Each row was made from one small tree. Brackets hold a mark, then the marks that hang from it, in alphabetical order. Every link used is in the known rows. Write each row's tree.
In the rows, 128 means zero.
Known rows:
[zatar [senupif [livil duzi sevag]]]: [118  74  97 135 142 110 142 133 141 106 110  69  74 117 140  91 148  86
 179 100 119 104 109  75  65 110 154 140 176]
[folomo seneb]: [123  89 112 128 173 128 146 138 114 106 140 185  92 132 188  95 146 128
 173  86 133  87 103  90  88 119 132 140 159]
[duzi livil nazegut somif]: [137 147 126 114 134 116  90 142 116 117 135 136  76 115 120 106 127 160
 142  83 117 106 124  86  50 118 109 146 159]
[folomo bove [seneb [nazegut [duzi somif]]]]: [132  84 120 108 182 137 159 146 118 112 190 172  99 129 192  80 170 155
 163  65 119  86 113 111  91 121 111 140 181]
[senupif livil]: [115 100 106 129 144 119 126 133 131 112 117 119  69 130 158 107 156 110
 161  94 129 115  82  71  66 107 142 134 142]
[folomo bove [seneb nazegut]]: [127  86 126 120 191 135 162 142 117 109 179 199  93 131 199  81 169 141
 173  69 122  85 112  99  94 112 122 139 171]
[senupif [livil duzi]]: [114 100 114 126 145 120 134 133 131 100 118  92  72 128 146  99 147 109
 150  89 121 105  94  75  52 107 139 137 150]
[livil duzi [senupif zatar] sevag]: [102 127 106 144 143 104 169 153 141  80 112  72  73 109 105 101 148  97
 130 125 105  90  83  65  55 102 164 133 194]
[somif [duzi [livil [senupif zatar] sevag]]]: [131 147 104 121 111 116 106 139 117 107 128 102  66 112 106 108 133  99
 171 102 100  99 103  78  71 109 136 131 153]
[nazegut [duzi livil somif]]: [140 108 100 107 130 124 101 147 120 119 157 108  80 120 138 107 138 154
 150  84 121  90 100 105  68 132 113 135 168]
[seneb [folomo bove] [nazegut duzi]]: [126  81 112 132 161 136 182 161 120 101 196 180  81 118 177  66 178 136
 139  64 105 104 154 129  89 122 122 156 170]
[duzi nazegut]: [122 119 119 151 164 113 142 148 125 102 126 183  79 123 156 106 141 133
 146  85 124 101 129  76  79 114 127 152 153]
[folomo bove [seneb [nazegut duzi]]]: [129  82 121 117 189 135 160 147 116 112 187 188  97 131 199  82 174 151
 169  63 117  84 111 106  98 119 115 139 174]
[nazegut [duzi livil]]: [134 102 101 127 141 119 102 148 118 115 149 138  75 125 153 113 143 145
 160  83 120  83  99  95  84 128 122 134 155]
[zatar [senupif [livil [duzi somif] sevag]]]: [121  80  97 126 134 113 142 135 140 107 114  56  77 115 133  88 146  88
 174 101 118 109 112  81  57 112 149 141 183]
[folomo bove seneb]: [129  81 118 126 186 132 157 145 112 114 167 203  95 129 197  82 150 136
 170  74 125  88  90  83  88 108 131 132 177]
[senupif livil zatar]: [103 109 113 129 146 115 117 131 132 121 105 149  62 123 140 114 165 104
 148 111 137 129  72  70  81 105 151 130 164]
[repe [zatar [senupif livil]]]: [129 102 102 135 120 111 142 136 135 132 114 136  78 114 140 104 143  94
 182  86 137  92  89  69  91 112 165 145 181]
[nazegut [duzi [livil senupif sevag]]]: [128 112  92 130 132 111 115 154 124 109 142  97  74 122 140 114 151 142
 160  96 109  86  83  82  75 121 133 131 162]
[duzi somif]: [134 110 106 117 139 130 138 141 127 110 144 128  82 117 142  96 135 122
 145  96 136 102 110 101  59 122 127 140 170]
[seneb [nazegut [duzi [livil senupif]]]]: [125 115 108 126 151 122 123 144 127 104 160 127  72 125 152 110 169 145
 168  76 121  85 123 107  91 127 118 140 146]
[senupif [livil [duzi somif]] zatar]: [106 116 120 113 141 119 124 130 135 111 111 103  68 117 117 103 151 107
 128 106 129 121  82  82  55 109 142 134 183]
[seneb folomo]: [122  88 105 147 150 128 169 154 114 100 149 185  77 117 167  74 143 108
 142  88 117 110 137 102  74 114 144 151 160]
[seneb folomo [nazegut duzi]]: [122  86 108 135 154 133 171 155 119  95 178 167  78 120 170  75 176 131
 138  72 110 105 162 134  89 131 123 162 159]
[repe [zatar [senupif [livil duzi sevag]]]]: [127 103 104 133 119 108 154 138 141 123 111 110  79 114 131  98 139  89
 173  92 127  85  90  69  82 111 169 148 187]
[somif [duzi [livil senupif] nazegut]]: [136 151 112 129 123 116 105 140 111 105 131 112  71 112 112 109 126 117
 174  78 100 101 128  73  70 111 117 140 141]
[zatar [senupif livil]]: [120  74  94 137 145 115 133 131 134 121 114 102  73 118 152  98 151  91
 195  92 133 114 104  74  79 113 149 137 168]
[duzi livil]: [130 124 115 129 144 116  95 138 114 118 133 160  66 122 146 110 135 135
 169  90 126  88 100  79  77 112 135 129 141]

Write each row's tree:
[105 123 128 119 145 115 126 133 134 109 106 114  69 117 114 104 152 116
 121 102 124 126  93  78  53 109 136 141 181] : [senupif [livil [duzi nazegut somif]] zatar]
[134 152 111 128 116 112 110 144 116  99 127  98  72 113 108 108 132 116
 166  90  89 101 123  71  64 108 124 142 144] : [somif [duzi [livil senupif sevag] nazegut]]
[122  92 119 137 166 135 185 154 119  98 185 198  76 117 176  63 173 121
 142  71 109 107 157 119  85 113 131 155 163] : [seneb [folomo bove] nazegut]
[110 113 117 131 139 109 144 141 139  89 108  79  73 128 137  97 154 115
 129 103 103 109  97  66  43 102 142 146 153] : [senupif [livil [duzi nazegut] sevag]]
[128 159 114 119 122 106 104 152 125 106 124  76  74 110 101 109 137 151
 143 102 105 111 102  70  38 107 124 141 167] : [duzi [livil senupif sevag] nazegut somif]
[119  75 100 134 147 116 138 130 134 111 114  83  75 117 143  92 144  90
 186  88 128 106 112  76  69 113 147 139 173] : [zatar [senupif [livil duzi]]]
[ 98 112 119 124 138 108 137 136 142 102 100 106  65 122 122 104 163  97
 121 123 113 116  74  70  60 102 158 134 178] : [senupif [livil duzi sevag] zatar]
[131  89 124 112 183 134 142 145 113 113 187 185  94 131 194  85 169 158
 173  63 116  82 109 103  97 118 114 136 170] : [folomo bove [seneb [nazegut [duzi livil]]]]
[117 140 105 134 130 103 104 147 125 109 117 120  61 115 119 117 149 121
 165 117 114  98  73  62  72 102 154 123 161] : [duzi [livil [senupif zatar] sevag]]
[130  86 111 120 155 139 178 161 119 104 201 160  84 115 167  63 175 140
 131  65 106 110 156 138  78 125 116 157 179] : [seneb [folomo bove] [nazegut [duzi somif]]]
[127 121 126 125 154 122 156 146 127  90 138 113  86 115 125  88 123 131
 124  82 117  90 139  96  42 120 118 153 178] : [livil [duzi nazegut somif]]
[125  98 113 129 146 130 149 153 114 100 177 163  74 120 164  81 171 142
 146  71 106 102 157 131  85 129 120 157 152] : [seneb folomo [nazegut [duzi livil]]]
[104 120 118 113 132 112 133 136 142 104 105  87  67 119 111 100 158 101
 115 125 114 121  76  79  49 105 151 137 186] : [senupif [livil [duzi somif] sevag] zatar]
[128  96 116 127 155 133 156 158 113 105 196 176  76 117 170  70 174 145
 143  63  99 103 150 127  85 121 119 152 165] : [seneb [folomo bove] [nazegut [duzi livil]]]
[134 145 106 122 117 121 100 135 111 111 133 113  67 110 110 111 129 103
 179  89 109  98 108  80  77 112 129 129 150] : [somif [duzi [livil [senupif zatar]]]]
[114 113 116 118 129 113 141 142 141  93 113  57  76 125 127  94 151 118
 124 104 106 112  99  75  31 105 137 147 163] : [senupif [livil [duzi nazegut somif] sevag]]
[105 125  93 149 137 102 155 153 139  96 109 112  69 113 124 112 164  98
 146 132 118 107  70  60  76 101 167 130 181] : [livil [senupif zatar] sevag]
[109 140 120 134 151 114 153 146 132  92 121  83  80 101  94 101 133 122
 132  94 120 106 111  76  46 111 132 142 201] : [livil [duzi nazegut somif] [senupif zatar]]
[134 142 105 111 123 121  96 139 117 118 139  82  71 110 113 108 131 137
 169  93 129 103  86  82  48 112 129 125 163] : [duzi [livil senupif] somif]
[112 124 115 153 161 111 162 150 128  81 123  89  81 111 122 100 130 119
 150  81 114  89 115  65  51 108 135 144 174] : [livil [duzi nazegut] senupif]
[131 157 115 129 125 115 100 139 111 109 127 126  70 110 106 113 127 116
 167  83 101 106 124  74  75 112 120 140 149] : [somif [duzi [livil [senupif zatar]] nazegut]]
[140 145 119 125 125 119  99 137 110 108 135 138  72 117 121 108 123 120
 166  77  99  97 137  84  72 116 113 145 140] : [somif [duzi livil nazegut]]
[126 147 108 109 123 117  93 138 119 122 132  99  68 107 105 112 135 133
 163 100 129 108  81  81  57 112 133 122 172] : [duzi [livil [senupif zatar]] somif]
[125 150 105 109 113 111  98 145 126 115 125  79  68 107  99 109 142 130
 151 119 116 109  74  78  50 108 141 126 178] : [duzi [livil [senupif zatar] sevag] somif]
[111 105 110 125 134 113 144 140 140  92 113  73  71 128 140  96 155 103
 138 107 108 103  86  69  45 103 149 139 154] : [senupif [livil duzi sevag]]
[108 134 105 126 130 109 165 152 143  84 119  45  78 104  91  94 144 102
 122 125 107  98  84  77  40 106 155 135 207] : [livil [duzi somif] [senupif zatar] sevag]
[118 137 109 135 141 110  95 139 117 118 122 142  62 113 126 120 142 126
 175  99 126  98  80  65  78 106 145 121 156] : [duzi [livil [senupif zatar]]]
